Every row comes from one small tree of marks. Brackets hold a mark, then the marks that hang from it, in alphabetical order. Every link used is in the known rows. Which tree was each row made from?
(in the rows, 128 means zero)
Known rows:
[Y [R L P T]]: [169 140  63  86 129  89 101 142 147 128 107 121 111 104 136 133 134 138
 159 113 105 157 133 126 121 113 129 157 137 141 160 150 138 135 130 161
 188 176 139 202  65 144 109  86 104 103 149]
[U [P [R K T Y]]]: [166 143  92  99 106 133  67 170 157 180 150 127 175 171 125 126 139 121
 179  89 139 153 182 118  92 116 166  90 149 150 197 194 155 143 135 112
 194 159 172 188  94 131 166 103  54 148  74]
[Y [R L P T W]]: [178 174  73  86 107 120 100 160 148 127 107 136  88 125 141 191 144 157
 129 117  95 169 175 131 110 122 135 134 114 147 146 177 132 161 126 136
 179 175 149 209  93 154 110  82 111 101 151]
[T [R L W]]: [125 182  77 151 112 167 147 166 134 164 120 124 123 148  96 184 117 161
  90 127 100 154 156 137 146 114 120 124  88 146 151 174 138 166 117 105
 109 156 165 130 133 143 132  95 113 104 114]
[A [D [W C]]]: [112 154 109 176 161 139 146 117  93 117 148 142  99 102 147 152 108 100
 114 115 132 145  82 117 134  96 101 134 110 141 165 117 160 115  90 133
 144  80 151  88 174 157 105 128 146 131  96]
[S C]: [105 102  92 107 144 101 144 154 101 134 165 132 130 149  99 115 114 132
 124 125 122 136 111 130 148  73 121 160 131 137 146 127 138 106 159 105
 130 104 142 110 144 127 110 119 117 123 109]
[U [P [R W Y]] Z]: [175 171 118 128  76 145  79 225 149 152 153 175 153 179 122 159 120 125
 149 103 149 122 159 122 134 118 120 115 105 112 188 207 131 127 132  97
 168 142 134 164 130 151 156 114  92 123  77]
[R L T]: [141 140  75  97 125 103 130 164 131 144 115 136 137 126 125 113 132 141
 130 108 119 163 119 138 110  93 148 152 125 138 165 146 135 158 135 126
 172 152 164 168  66 136 106 106 115  87 135]
[U [P R]]: [126 158  92 158 126 120 117 186 118 162 129 152 143 162 113 109 124 111
 131 113 109 111  89 114 140 107 148 146 136 147 174 163 141 119 137 105
 119 149 130 140 140 121 169  99  86 135  92]
[W C [R L]]: [133 130 102 110 145  92 137 118 139 154 126 140 142 135 165 122 145 130
 110 103 115 141 121 149 148  97  69 166 158 165 182  97 184 137  97 174
 102 156 153 121 145 127 103 112 147  99 134]
[A [D [W [C S]]]]: [109 162  92 186 168 150 165 120  86 116 165 133  89  95 158 127  92 102
  98 103 139 155  89 101 148  74 111 123 117 150 130 107 161 157  87 141
 146  67 136 109 151 160 110 146 141 154  85]
[Y [R T]]: [138 133  62 103 150 118 104 127 108 106 136 131 106 142 115 111 129 115
 145 117 132 136  99 133 122  83 126 145 141 134 176 144 125 131 141 128
 154 146 116 145  99 126 123  80 125 115 109]
[A [D [W [C S] R]]]: [121 159 101 184 181 149 168  88  96 120 174 146  79  82 189 138 116 101
  97 100 135 140  99 113 161  76  84 137 134 176 147 103 193 156  73 155
 117  89 127 114 161 154 106 150 168 148  86]
[C S [W [R K L]]]: [154 110 113 115 137 158 132 151 157 167 170 130 118 127 173 141 172 139
  91  81  95 151 169 109 167  81 111 110  90 175  75 125 187 181 128 130
 121 126 140 182 135 119 115 154 133 136 124]
[P [R [W D] Y]]: [107 185 130 160 110 173 104 162 181 147 155 130 126 160 155 181 161 132
 131 122 145 123 191  98 111 112 114 100 133 170 187 174 102 108 156  70
 181 157 172 110 148 151 136 118 121 128  97]
[A [D [W [C [S E]]]]]: [128 148  94 183 162 150 156 124  88  88 202 144  76 111 140 144  80 102
  90  92 157 158  88  96 138  62 110 119 110 157 114  70 134 152  91 122
 170  47 113 140 180 154 104 148 147 147  77]
[A [D [W [R L T]]]]: [138 164  83 170 145 117 121 121 133 144 138 170  85  65 166 184 112 125
 118 107 126 166 137 133 105 116 115 152 115 178 187 134 179 150  83 130
 191 132 161 158  94 149 121 136 167  96 151]
[Y R]: [124 140  80 136 147 126 118 139  93 118 130 124 120 154 101 110 145 104
 129 132 120 125  90 118 149  85 116 135 121 132 164 136 124 107 139 121
 120 132 119 116 144 120 128  86 124 114 105]
[A [D [W C R]]]: [123 152 119 180 173 121 137  79 106 124 163 165  96  88 180 156 125  98
 113 110 133 135  94 128 144 101  70 144 129 176 189 105 201 123  75 144
 114 102 142  92 180 146 107 132 167 118  99]
[Y [R K P W]]: [168 170 103 112 113 149  91 135 131 127 153 120  99 155 123 178 173 130
 121 129  80 140 173 118 145 117 132  76  83 142 135 178 144 145 143 112
 123 153 127 175 156 138 131  80  74 129  80]
[E [S [C W]]]: [144  71 129 111 160 161 166 124 127 128 188 141 127 150 102 149  95 135
 122 113 129 137 128  92 176 104 103 171 124 123  76 119 142 100 154  99
 141  46 166 114 143 126  72 160 108 162 109]
[A [D [W R]]]: [119 160 110 207 160 136 130 110 103 127 159 168  93  80 160 165 128 106
 102 127 120 131  96 117 140  95 104 139 101 168 176 124 176 119  95 109
 128 112 142 109 158 132 124 131 156 110 110]
[U P Z]: [156 128  93 126 112  96 105 194 102 122 139 187 126 127 117  82 108 117
 149 106 145 106  82 132 151  91 112 146  91  78 177 158 137 134 137 107
 118 100  90 163 123 125 115 113  71 112  92]
[T [R K [W C]]]: [132 165  96 127 121 168 142 110 128 137 161  97 124 173 120 170 149 143
 121 110  97 138 164 151 167 111 114  84 101 146 149 167 169 174 111 130
  75 137 159 105 190 146 114  98  84 152  49]
[U Z]: [143 123  95 120 124 103 130 164 113 107 140 152 122 142 115  92 133 120
 136 130 130 104  75 140 167  78 108 148  81  94 171 147 130 128 136 112
 137 120 103 133 133 136 105 123 108  98  84]
[D [W R]]: [128 184 122 160 154 107 135 142 121 150 141 157 107 117 150 143 130 116
  84 130 120 131  78 138 150  90 104 138 103 157 180 126 162 109 140 112
 110 113 150 122 140 123 124 131 160 118 105]
[D A [W C]]: [120 137 130 141 160  96 150 130 114 133 124 135 107 134 155 142  72  97
  74 102 119 150  73 174 141  73  95 142 109 126 150 104 140 113 127 140
  74  93 169 105 147 135 120 145 158 173  90]
[A [D [W [R Y]]]]: [134 156 119 197 154 139 109 114 116 136 175 163 132  92 159 157 129 108
 125 110 154 145 142 104 122 103 106 112 115 161 193 124 158 101  97 106
 164  99 167 114 131 144 111 139 161 117 118]
[T [R K L P Y]]: [176 159  77 108 107 132 107 128 167 173 139  84 183 128 116 138 135 155
 151 115  98 158 217  93 143 125 141  77 114 152 156 167 163 145 118 135
 163 171 202 194  99 137 114  96  56 129 124]
[T R]: [117 155  71 165 148 131 146 125 109 130 144 113 135 147  96 102 114 141
 128 134 109 119  91 126 159  92 134 137 109 144 162 143 132 132 123 107
  99 141 134 108 132 130 115  98 102 119  85]
[C S]: [112 161  75 144 150 146 165 156  98 123 151 135 120 149 114  72 137 125
 102 129 121 128  84 106 154  58 151 137 108 135 115 132 123 155 141  96
 140 108 125 142 118 126 112 127 108 135  78]
[S [C [W R]] E]: [140  77 146 114 147 109 124 121 138 123 243 164  95 159 144 163 126 147
 103  91 140 127 132 108 159  60  69 151 125 172  95  72 130  83 142  97
 115  90 118 141 191 117  85 165 150 117 116]
[D A [W [C S]]]: [125 148 117 149 168 130 169 134 109 126 138 121  95 129 164 109  60 103
  65  95 128 155  78 158 155  53 110 133 109 130 104  97 139 156 122 144
  74  77 153 134 131 140 129 156 154 201  80]
[A [D W]]: [108 164  99 202 147 151 141 143  88 109 152 155  94  93 128 155 109 106
 107 128 125 147  83 108 133  97 134 120  85 146 166 136 143 117 109  89
 161  77 145 111 147 150 126 135 131 115 106]

Write each row's tree:
[151 118 112 139 148 158 161 157 122 107 206 163  94 159 124 116 126 128
  91  95 140 133  90  73 152  36 123 123  91 143  46  88  92 142 148  93
 131  64 100 176 148 126  93 160 130 129  90]
[C [S E] W]
[145 125  92 121 171 113 154 106 110 101 212 147 107 153 150  91 138 120
  90  99 147 119  97 110 155  46  89 140 150 175 129  56 148 153 113 151
 103 104  94 148 179 122  97 131 139 121  63]
[W [C [S E]] R]
[178 156  91  83 113 138  94 127 150 121 148 120  86 136 134 181 173 149
 148 120  92 162 183 135 120 111 143  86 100 146 141 197 138 165 147 116
 168 160 131 202 111 144 116  77  75 130  80]
[Y [R K P T W]]
[180 107 128  86 124 116  96 143 181 170 148 156 154 122 179 158 154 151
 150  83 148 161 184 117 111  95  96 133 142 158 136 139 144 126 114 142
 180 150 186 179  73 132  68 155 141 106 163]
[C [W [R L T Y]]]
[126 149 123 167 166 107 132 127 122 134 143 167 101 120 162 147  90 107
  55 110 111 133  79 175 146  79 101 149  95 166 158 111 150 111 125 101
  65 123 162 133 134 116 136 148 175 157 100]
[D A [W R]]
[ 99 146  99 139 171 113 163  83 144 123 178 125  78 104 217  82 150 122
 116 114 147 104 126 118 151  67  67 143 152 183 152  83 160 155 122 147
  93 132 116 109 144 124  74 131 132 144  81]
[W [C S] D R]
[136 123 116 150 164 149 158 127 129 139 178 150 103 132 172 107 162 131
  90 102 119 126  99  99 176  49  99 140 110 165  67 117 150 148 129 105
  97 115 122 147 134 118  89 163 142 133  95]
[C S [W R]]
[165 141 110 109 120 110  96 142 156 144 163 121 180 143 129 102 168 133
 148 123 112 148 189 103 130 104 153  72 110 129 152 159 135 127 148  93
 183 142 177 182 116 136 104 112  55 128  88]
[R K P Y]
[163 166 119 125  90 130 107 194 136 143 138 163 111 167 136 159 121 122
 143  91 129 115 114 146 154 114  91 151 122 114 178 180 171 148 107 143
 104 135 112 135 181 158 152 113  96 132  58]
[U [P [R [W C]]] Z]
[154 131  84 112 132 115 103 126 129 126 144 106 120 135 125 127 170 119
 138 126  88 134 139 113 155 102 136 108 103 138 141 150 155 123 145 129
 137 152 133 176 145 122 129  81  77 123  89]
[Y [R K P]]
[168 186  89 136  94 147 121 157 162 170 124 114 158 142 120 190 128 174
 128 122 106 163 215  99 134 127 135  98 116 142 151 182 134 144 109 120
 157 174 203 176 101 158  95 104  85 116 128]
[T [R L P W Y]]
[146 153  87  98 123 161 160 176 126 119 176 143 109 168 120 162 117 141
  64  88 127 168 150 115 126  77 102 121 110 145 105  95 125 183 123 137
 137  96 132 173 166 146 108 123 138 122  99]
[R L [W [C [S E]]]]
[ 84  59 158 134 147 106 151 120 166 126 183 139  74 122 183 144  72 135
 103  99 127 131 146 136 148  70  72 153 111 149  67  99 103  88 164  79
 104  90 150 109 152 113  74 170 130 179 131]
[S [C [W [D A]]]]
[169 145  95 105 157  67 130 102 166 132 152 154 112 106 185 104 173 150
 150 132 103 139 119 129 133  88 129 154 147 170 168 142 154 138 127 122
 147 183 129 187  98 135  92 114 106  96  89]
[W [R P T]]
[147 174 103 126  94 170 105 201 161 175 129 115 138 170 116 215 172 130
 101 110  69 156 180 138 143 129 143 107  89 169 162 183 160 159 137 101
 154 177 176 146 159 141 189 104 109 116 101]
[P [R K L W]]
[140 150  87  99 134 188 136 135 104 120 170 101 102 172 136 153 157 114
 110  98 111 147 158 138 155  85 108  83 109 142 121 148 168 186 123 153
  93 108 111 131 178 142 125  90 111 163  55]
[Y [R K [W [C S]]]]
[151 152  72 110 122 106 114 155 131 131 111 118 125 121 126 128 135 128
 126 123  92 147 133 107 147 109 125 147 119 143 153 135 142 110 127 150
 158 164 144 177 112 132 122  84 103 100 152]
[Y [R L P]]
[152 118  68  85 136 126  92 123 122 119 151 106 109 148 115 130 157 111
 149 113 117 146 136 144 124  93 141 113 113 136 170 158 148 144 141 126
 145 145 117 163 105 125 128  86  99 124  94]
[Y [R K T]]
[138 126  86 109 152 125 164 136 104  96 194 134 111 175 121  77 122 117
 107  93 145 133  84 103 151  42 122 128 135 140 122  64 122 152 127 131
 127  84 110 146 160 135  97 127 115 131  65]
[W [C [S E]]]
[160 176  96  98  99 159  95 197 171 168 119 133 155 167 129 193 158 148
 137 104 126 174 195 127  94 116 148 124 138 165 189 192 120 146 130 110
 225 183 201 165  84 162 150 112 131 116 132]
[P [R L T W Y]]
[154 152  66  88 111 147 112 171 135 132 114 133 102 140 116 194 133 139
 121 117 115 166 153 149 105 111 123 131 114 136 166 170 132 156 132 125
 164 154 141 165  96 149 129  88 139 102 140]
[Y [R L T W]]
[179 144  89 107  78 120  74 231 145 173 111 154 173 151 121 133 103 116
 169  82 149 134 156 112 131 121 111 140 128 111 206 176 157 129 119 136
 196 154 158 180  97 136 158 112  94 113 141]
[U [P [R L Y]] Z]
[107  98 157 168 158 100 134  87 185 128 175 172  77 103 221 129 120 126
  85  99 120 111 131 138 149  74  58 144 104 170  88  96 134 111 133  91
  63 120 146 117 147 110  88 170 149 143 117]
[C [W [D A] R]]
[165 134  91  79 102 134  80 182 178 176 133  96 171 162 128 151 163 130
 162  89 119 170 206 121 104 116 161 103 141 164 195 173 157 149 135 126
 235 185 200 183  86 143 158 102 103 114 120]
[P [R K L T Y]]
[110 124 131 149 141 149 158 131 158  91 211 153  65 133 167 109 116 126
  95 102 167 112 118  65 141  50  96 114  86 150  53  68  81 131 163  70
 165  74 104 165 148 119  78 160 117 134 100]
[C [S E] [W D]]
[158 174 108 144  89 137 104 221 130 146 141 175 110 167 120 162 124 126
 128 112 123 119 116 140 153 111 118 143  90 116 175 205 151 146 129  93
 129 135 106 155 149 146 163 112  85 121  71]
[U [P [R W]] Z]
[133 166 108 131 152 134 165 144  99 104 189 134  92 146 133 120  94 108
  80 101 162 146  74 108 138  50 110 122 117 142 117  64 122 153 139 136
 136  62 131 159 162 142 110 135 152 154  78]
[D [W [C [S E]]]]
[158 146  92 141  99 109 103 193 120 147 130 168 128 158 123 102 119 111
 152 109 130 105  82 126 165  98 121 158 111 120 189 172 155 137 135 114
 138 143 108 152 145 132 165 112  83 126  75]
[U [P R] Z]
[175 105 137 139 151 148 125 135 152 123 230 170 126 153 159 124 146 134
 105  84 175 126 147  69 147  48  98 105 123 166  78  80 110 127 126 105
 150  86 134 184 137 115  75 176 145 126  97]
[C [S E] [W [R Y]]]
[174 155  75  94  87  97  89 211 149 159 109 157 122 136 131 129 108 132
 169  88 130 140 118 144 125 108 135 175 122 117 189 183 162 158 121 144
 193 176 123 202  86 137 154 105 103 115 119]
[U [P [R L T]] Z]
[157 174 119 122 146 107  98 131 147 146 145 145 136 119 162 147 122 127
 140 122 165 150 131 135 101  94 116 121 142 155 198 141 147 108 137 131
 167 122 181 161  79 132 103 133 163 124 116]
[D [W [R T Y]]]
[ 93 128 137 138 139 111 147 111 147 115 156 141  76 137 187 158 105 124
  86 111 124 134 149 167 122  92  68 128 106 139 139 118 124 127 136 108
  83 123 150  89 165 134  97 131 128 160  82]
[R [W C [D A]]]
[ 84 119 103 138 164 108 174  99 139 107 162 115  84 121 195  75  90 111
 100 100 142 127 118 136 138  55  88 136 119 142 102  83 127 156 127 131
  99 116 132 116 134 126  88 144 124 188  84]
[W [C S] [D A]]
[ 98  99 105 135 159 104 162 104 132  77 207 134  72 133 173  90  80 115
  83  87 157 119 122 126 137  38  85 127 122 151  99  41  96 142 137 121
 118  89 108 142 155 118  92 142 124 178  76]
[W [C [S E]] [D A]]
[181 115 159 132 136 111 113 123 175 156 170 155 147 128 190 123 176 145
 140 114 124 135 157  84 152  87  95 116 127 159 106 131 141  96 126 106
 129 131 175 174 120 134  69 145 108 104 124]
[C [W [R P Y]]]
[105  55 161 124 137 102 135 115 173 101 233 155  60 145 161 158  65 134
  91  79 150 138 155 117 136  56  65 145 103 154  57  48  82  74 170  73
 122  68 140 140 168 110  74 176 140 173 127]
[S [C [W [D A]]] E]
[180 135 101  73 143  52 129 100 173 155 131 139 118 102 205 111 159 152
 150 106 109 153 149 136 125 105  92 168 170 178 174 123 183 162 101 185
 142 188 153 189  99 141  73 115 116 101 135]
[W C [R L P T]]
[137 176  96 123 122 149 131 166 157 150 134 137 108 168 133 172 169 136
 121 123 101 147 128 134 118  93 159 142 128 173 179 194 130 150 137  95
 170 173 151 142 118 157 154 110 122 114  69]
[P [R T W]]
[111  54 158 131 168 137 170  99 164 120 192 138  86 118 169 159  49 126
 110 100 133 133 154 116 157 107  64 166 112 134  61  91 113  87 171  87
 130  60 169 104 138 120  73 175 109 209 115]
[E [S [C [W [D A]]]]]
[160 189  86 128  92 155 128 142 162 161 127 107 123 135 112 197 148 172
 111 128  63 162 208 125 152 138 141  88  80 163 131 190 166 181 122 115
 125 183 170 191 131 141 129  93  64 128 100]
[T [R K L P W]]
[162  94 131 103 141 125 110 111 167 148 180 148 111 128 185 140 180 143
 139  97 111 136 142 139 135  92 112 118 107 167 119 147 164 154 136 112
 125 137 135 168 122 117  94 140 110 122  87]
[C [W [R K T]]]
[146 148 110 124 123 151  94 153 146 160 153  99 172 177 115 139 179 113
 146 115 115 134 171 107 137  99 161  86 129 164 187 167 150 114 143 100
 177 151 184 128 137 133 165 109  92 126  72]
[P [R K Y]]
[ 77  96 120 132 150  87 149  95 139 115 150 129  93 128 192 103  90 107
 104 106 133 116 116 154 131  77  77 142 127 144 156  91 124 117 132 118
  93 125 147  83 153 124  98 128 116 162  93]
[W C [D A]]
